Each row was made from one path, in order. Every step used is in the known rows, and no mark comes twice. Write each row's path.
Known rows
gited, fibi, dipa: -.01  -.14  .30  .17  -.07  .02  .23  -.01  .15  -.32  .18  -.01  -.35  -.09  -.31  -.24  -.37  .09  -.24  -.43  .13  -.19  .13  .08  .12  .02  .07  .17  .17  .30  .19
sived, dipa, fibi: .01  .00  .10  .20  .11  -.01  .25  .23  -.23  -.20  -.16  .08  -.01  -.16  .05  -.01  -.03  .19  -.13  .07  -.06  -.13  -.13  .25  .12  -.08  .00  -.11  -.13  -.03  -.04
fibi, dipa, lezela, foru, revol: -.22  .07  .07  -.09  -.02  -.13  -.12  .00  .04  .20  .08  -.11  -.01  -.24  .04  .09  .31  -.03  -.08  .36  -.10  .09  .22  .02  -.20  -.06  .17  -.19  -.25  .19  .00
fibi, dipa, lezela, foru, revol, zovebeg, vutaf, gited: -.28  .16  .32  -.38  -.34  -.01  -.62  -.13  .42  .51  -.09  .18  .08  .01  .40  .10  -.09  .01  .15  .25  .03  -.25  .20  -.08  -.03  .03  -.14  -.10  -.01  .29  -.04
gited, vutaf: .01  -.15  .18  .05  -.08  .16  .11  -.07  .23  -.13  .22  -.02  -.22  -.04  -.22  -.29  -.05  -.13  -.26  -.24  -.04  -.01  .05  .16  .44  -.13  .02  .20  .11  .07  .26
foru, lezela, dipa, sived: .14  .19  -.32  .01  -.04  -.13  -.19  -.16  -.09  .16  -.34  .04  .18  .01  .12  .17  .09  -.27  -.04  .26  -.14  .23  -.02  -.27  .17  -.03  .05  -.11  -.29  -.21  .00
dutira, dipa, fubebap, dete: .24  -.33  -.25  .16  .30  -.07  .20  .22  -.09  -.14  .02  -.23  -.02  -.20  -.28  .13  -.15  .07  -.17  -.23  .31  .13  -.28  -.05  -.34  .15  .04  -.27  .05  -.54  -.35
dete, fubebap, dipa: -.06  .08  .03  .37  -.09  -.04  .37  .05  -.31  -.42  -.01  -.30  .32  .01  -.37  .13  .11  .18  .15  -.21  .14  .00  -.04  -.21  .02  .10  -.16  .19  -.08  .02  .08
foru, revol, zovebeg, vutaf: .05  .03  .14  -.49  -.50  -.06  -.14  .07  -.01  .03  .30  .06  -.09  .05  .29  -.17  -.04  -.42  .28  -.22  -.13  -.19  -.11  .16  .12  -.02  .16  .08  .24  .37  .13
revol, foru: .17  .08  -.04  -.03  .21  .18  -.03  -.29  -.02  -.05  .18  .01  -.49  -.05  -.02  -.47  -.14  .07  .13  -.23  .24  .02  -.12  .23  .15  -.07  .20  .07  .37  .10  .06
dipa, lezela, foru, revol, zovebeg: -.15  .02  -.13  -.32  .03  .04  -.43  -.20  -.03  .32  .10  .15  -.10  .32  .33  -.07  .49  -.21  .35  .36  -.18  .02  .15  -.06  -.19  -.16  -.03  -.10  .01  .09  .00
zovebeg, gopemeb: -.03  .18  .07  -.19  -.06  .11  .34  .04  -.07  -.05  .16  -.10  -.27  .04  -.05  -.26  -.09  -.10  .01  -.10  .06  -.05  -.21  .28  .25  .04  .35  .33  .12  .15  .10
foru, lezela, dipa: .07  .18  -.16  .23  -.12  -.28  -.08  -.15  -.22  .16  -.22  -.14  .04  -.05  .00  -.14  -.07  -.09  -.06  .07  -.15  .15  .06  -.32  .23  .07  .13  .10  -.17  .05  -.16
sived, dipa: .05  .03  .01  .32  .07  -.12  .28  .03  -.25  -.01  -.28  -.13  .01  -.29  -.02  -.39  -.13  .11  -.20  -.29  -.04  -.16  -.09  .26  .23  .13  .24  .10  -.01  .18  -.03
dutira, dipa, fibi: .13  -.08  -.09  .28  -.05  .00  .11  .03  -.08  -.23  -.08  -.04  -.28  -.40  .10  -.12  -.07  .02  -.04  .14  .16  -.11  -.08  .18  -.13  -.09  -.12  -.15  -.12  -.24  -.10
vutaf, gited: .15  .25  .22  .16  .18  -.10  -.14  -.19  .03  .23  -.32  -.01  -.15  -.02  -.06  -.45  -.34  -.04  -.01  -.18  -.10  -.08  -.02  -.03  .05  -.10  .12  .25  .36  .13  .13
sived, dipa, lezela, foru: -.27  .03  -.22  .25  .23  .05  .22  .06  -.15  .20  -.35  .00  .13  .02  .19  -.17  .28  .32  -.24  .27  -.13  -.03  .15  .26  .20  .06  .07  -.08  -.38  -.07  -.04
lezela, foru, revol: -.08  .22  -.06  .07  -.12  -.30  .10  -.09  -.17  .39  .03  -.10  -.02  -.04  -.06  -.26  .32  -.17  .04  .12  -.33  .15  .09  .11  -.19  -.22  .42  .24  -.04  .25  .17
revol, zovebeg, vutaf, gited, fibi: .00  -.12  .35  -.21  -.24  .22  -.17  -.09  .37  .04  -.07  .43  -.26  .52  .20  -.36  -.59  -.03  .06  -.45  -.03  -.42  .08  .00  .31  -.05  -.28  .33  .48  .24  .32
zovebeg, revol, foru, lezela: .18  .03  .11  -.21  -.16  .26  -.14  -.11  .05  .14  .07  .18  -.18  .00  .43  -.30  -.07  -.12  -.07  -.30  .03  .01  .02  .09  -.13  .13  .22  .01  .39  .15  -.19
fubebap, dipa, lezela, foru, revol, zovebeg, vutaf: -.33  -.07  -.04  -.60  -.42  -.10  -.32  .16  .04  .14  .33  -.04  .30  .31  .34  .39  .43  .00  .40  .31  -.05  .03  .15  .08  -.10  -.07  -.24  -.04  -.38  .13  -.06
lezela, foru: -.10  .43  -.19  .27  .02  -.08  .18  -.20  -.08  .25  .00  -.10  -.10  .07  -.13  -.39  .15  .14  -.05  .06  -.08  .14  .04  .24  .18  -.10  .33  .36  -.10  .11  .15
zovebeg, revol, foru, lezela, dipa, sived: .10  .13  -.18  -.05  -.13  .25  -.35  -.20  .11  .31  -.13  .30  .25  .03  .50  .14  .08  -.09  .04  .06  .16  .12  -.03  -.07  -.04  .23  -.02  -.12  .04  -.08  -.21
dipa, sived: .18  .21  -.17  -.15  .13  .12  .06  -.05  -.02  -.09  -.07  .05  -.06  -.03  .02  -.06  .08  -.30  .00  .01  -.05  .10  -.17  .21  .12  -.12  .16  -.05  .02  -.14  .27
foru, revol: .13  -.02  .12  -.14  -.07  -.25  .07  .07  -.21  .03  .09  -.12  -.12  -.17  -.04  -.27  .10  -.40  .08  -.11  -.31  .04  -.02  .03  -.18  -.16  .33  .06  .20  .28  .14
lezela, foru, revol, zovebeg, vutaf, gited, fibi, dipa: -.26  .01  .46  -.12  -.54  -.13  -.34  -.21  .49  .46  .00  .31  -.07  .20  .11  -.08  -.38  .03  .05  -.25  -.04  -.38  .26  -.09  -.07  -.06  -.08  .36  .22  .53  .22
vutaf, gited, fibi, dipa, fubebap: .06  -.28  .45  .21  .33  .08  .04  -.01  .42  -.12  -.13  .17  -.06  .12  -.36  .17  -.55  .31  -.29  -.30  .10  -.19  .16  -.25  -.06  .10  -.14  .01  .55  .03  .15
dete, fubebap, dipa, dutira: .02  .00  -.17  .22  .07  .16  .27  .02  -.13  -.35  .06  -.06  .41  -.01  -.30  .37  .26  .09  .15  .02  -.17  .02  -.18  -.13  -.08  .02  -.34  .16  -.20  -.18  -.05
revol, zovebeg: .16  .21  -.01  -.06  -.01  .09  -.26  -.34  -.04  -.04  .15  -.02  -.31  .14  .05  -.42  -.10  -.11  .32  -.25  .17  -.11  -.13  .10  .16  .02  .04  .20  .34  .17  -.02

Which path is each row?
.13  .00  -.17  -.15  .15  -.06  -.06  .00  -.01  -.09  .24  -.15  .14  -.13  -.19  .18  .14  .00  .14  .06  -.21  .14  -.18  .18  -.14  -.11  -.11  .19  -.23  -.07  -.18
fubebap, dipa, dutira
-.29  -.32  .23  -.47  -.21  .17  -.30  .05  .37  .39  -.13  .58  -.04  .71  .46  .01  -.03  -.11  .11  .18  -.38  -.28  .38  -.14  -.05  -.24  -.33  .05  .18  .14  .34
dipa, lezela, foru, revol, zovebeg, vutaf, gited, fibi
-.04  -.18  .00  -.24  .17  -.02  -.05  .20  -.14  -.30  .12  -.26  .08  .05  -.03  .15  .17  .09  .12  .13  .05  .12  .06  .04  -.04  -.04  -.21  -.15  -.25  -.11  -.09
fubebap, dipa, lezela
-.17  -.01  -.11  -.20  .10  -.07  .01  .10  -.13  .26  .00  .04  .00  .12  .17  -.06  .49  -.18  .02  .47  -.39  .16  .21  .03  -.19  -.24  .17  -.11  -.16  .03  .15
dipa, lezela, foru, revol
.14  -.03  .08  -.06  .33  -.07  .14  .25  .05  -.26  .34  -.25  -.02  -.10  -.55  .37  -.26  .20  -.17  -.28  .38  .22  -.28  -.06  -.16  .18  .17  -.24  .10  -.23  -.30
fibi, dipa, fubebap, dete
-.09  .06  .11  .24  -.07  .06  .35  .25  -.29  -.60  .09  -.09  .28  .14  -.30  .52  .21  .26  .20  .13  .11  .03  -.10  -.21  -.10  -.09  -.41  -.03  -.21  -.20  .05
dete, fubebap, dipa, fibi
.02  .13  -.07  .10  -.07  -.19  -.12  .05  -.21  -.03  -.14  .07  .00  .08  .06  .25  .02  .00  .00  .43  -.17  .17  .02  -.32  .13  -.11  -.12  -.13  -.30  -.18  -.18
foru, lezela, dipa, fibi
.09  -.29  -.21  .14  .14  .11  .04  .01  -.06  -.16  -.23  -.14  -.23  -.37  .26  -.29  .04  -.08  -.12  .14  .12  -.13  .07  .13  -.03  .07  -.13  -.31  -.11  -.26  -.11
dutira, dipa, lezela
.17  .02  .11  -.26  -.15  -.14  -.37  -.24  -.12  .10  .21  .01  -.22  .02  .13  -.27  .07  -.44  .41  -.21  -.09  -.11  -.08  -.05  -.19  -.10  .13  .08  .38  .33  .03
foru, revol, zovebeg
.10  .02  -.21  -.01  -.02  .28  -.34  -.22  .18  .38  .06  .37  .17  -.04  .44  .06  .07  -.01  .05  .12  -.14  .07  -.08  -.01  -.08  .26  -.08  .05  .03  -.01  -.48
zovebeg, revol, foru, lezela, dipa, dutira
.12  .08  -.16  -.20  .05  -.09  -.06  .01  -.07  -.17  .05  -.18  .20  -.05  -.14  .27  .17  -.10  .18  -.02  .10  .20  -.15  .15  -.08  -.13  -.05  .02  -.24  -.14  .09
fubebap, dipa, sived
-.09  -.08  .55  .01  -.30  .03  .16  .13  .45  -.07  -.07  .17  -.17  -.06  -.09  -.19  -.76  .14  -.37  -.45  .03  -.36  .14  .07  .29  .05  -.06  .25  .23  .34  .30
zovebeg, vutaf, gited, fibi, dipa
-.12  -.24  -.27  .14  -.06  -.16  -.04  -.03  -.08  .30  -.25  -.09  -.03  -.34  .31  -.16  .42  -.15  -.07  .42  -.17  -.01  .25  .03  -.38  -.11  .05  -.22  -.31  -.13  -.06
dutira, dipa, lezela, foru, revol
-.14  -.04  -.42  .33  .10  .08  .07  -.14  -.01  .18  -.29  -.11  -.12  -.25  .25  -.27  .24  .14  -.15  .36  .10  -.01  .19  .18  -.02  .02  -.04  -.10  -.35  -.27  -.09
dutira, dipa, lezela, foru
.09  .07  .13  .12  .21  .02  .15  .04  .13  -.27  .19  -.21  -.01  -.24  -.33  .21  -.19  .23  -.17  -.14  .28  .04  -.09  .06  .10  .25  .16  -.11  .25  .03  -.06
fibi, dipa, fubebap
.24  -.02  -.35  .19  -.01  .04  .02  -.18  .02  -.03  -.29  -.07  -.08  -.49  .16  -.17  .01  -.26  -.08  -.02  .16  -.08  -.14  .22  -.10  -.02  .04  -.12  -.11  -.29  .06
dutira, dipa, sived
.05  -.03  -.22  .19  .42  -.19  .15  .24  -.19  -.02  .19  -.15  .25  .22  -.49  .36  -.11  .27  .01  .00  .23  .33  -.28  -.23  .00  .22  .02  -.11  -.04  -.34  -.33
lezela, dipa, fubebap, dete
-.08  -.27  .49  -.02  -.03  .14  .26  .29  .53  -.19  -.02  .23  .05  .13  -.19  .27  -.68  .32  -.41  -.35  .06  -.27  .12  -.05  .24  .16  -.17  .03  .41  .08  .28
zovebeg, vutaf, gited, fibi, dipa, fubebap
-.01  .09  .08  .02  -.17  .20  -.26  .01  -.01  .12  .08  .33  .07  .11  .44  .20  .01  .18  .11  .22  .15  .08  .01  -.10  -.07  .16  -.17  -.13  .04  -.02  -.38
zovebeg, revol, foru, lezela, dipa, fibi
-.34  -.13  -.08  .09  -.06  -.08  .20  .19  -.30  -.08  -.07  -.15  .54  .19  -.10  .47  .70  .09  .19  .41  -.21  .14  .24  -.37  -.34  -.10  -.26  -.08  -.40  -.07  .08
dete, fubebap, dipa, lezela, foru, revol
.02  .10  -.17  .17  -.04  .11  .26  .04  -.20  -.39  -.12  -.13  .48  .05  -.25  .47  .27  .01  .16  -.02  .12  .06  -.14  -.19  -.05  .00  -.25  .00  -.21  -.24  .22
dete, fubebap, dipa, sived
-.02  .01  .14  -.09  .15  .13  -.05  .05  .09  -.27  .10  -.16  -.21  -.27  -.01  -.04  -.07  .05  -.14  .06  .19  -.05  .06  .10  .16  .12  .02  -.28  -.08  .05  -.07
fibi, dipa, lezela
.14  -.12  -.24  -.01  .27  -.25  -.01  .22  -.21  .06  -.02  -.12  .24  .28  -.33  .47  -.06  .08  -.11  .07  -.03  .42  -.16  -.55  -.08  .14  .06  -.24  -.12  -.47  -.41
foru, lezela, dipa, fubebap, dete
.06  -.44  .19  -.06  .33  .05  .32  .37  .17  -.41  .38  .02  -.13  .23  -.63  .38  -.35  .23  -.32  -.45  .25  .10  -.10  -.15  -.20  .09  -.01  -.19  .21  -.20  -.08
gited, fibi, dipa, fubebap, dete
.04  .28  -.30  .22  .11  -.07  -.03  -.15  -.08  .08  -.13  -.01  .21  -.04  -.03  .07  .06  -.05  .10  .20  .08  .14  -.15  .03  .27  .06  .01  .04  -.21  -.09  .10
lezela, dipa, sived
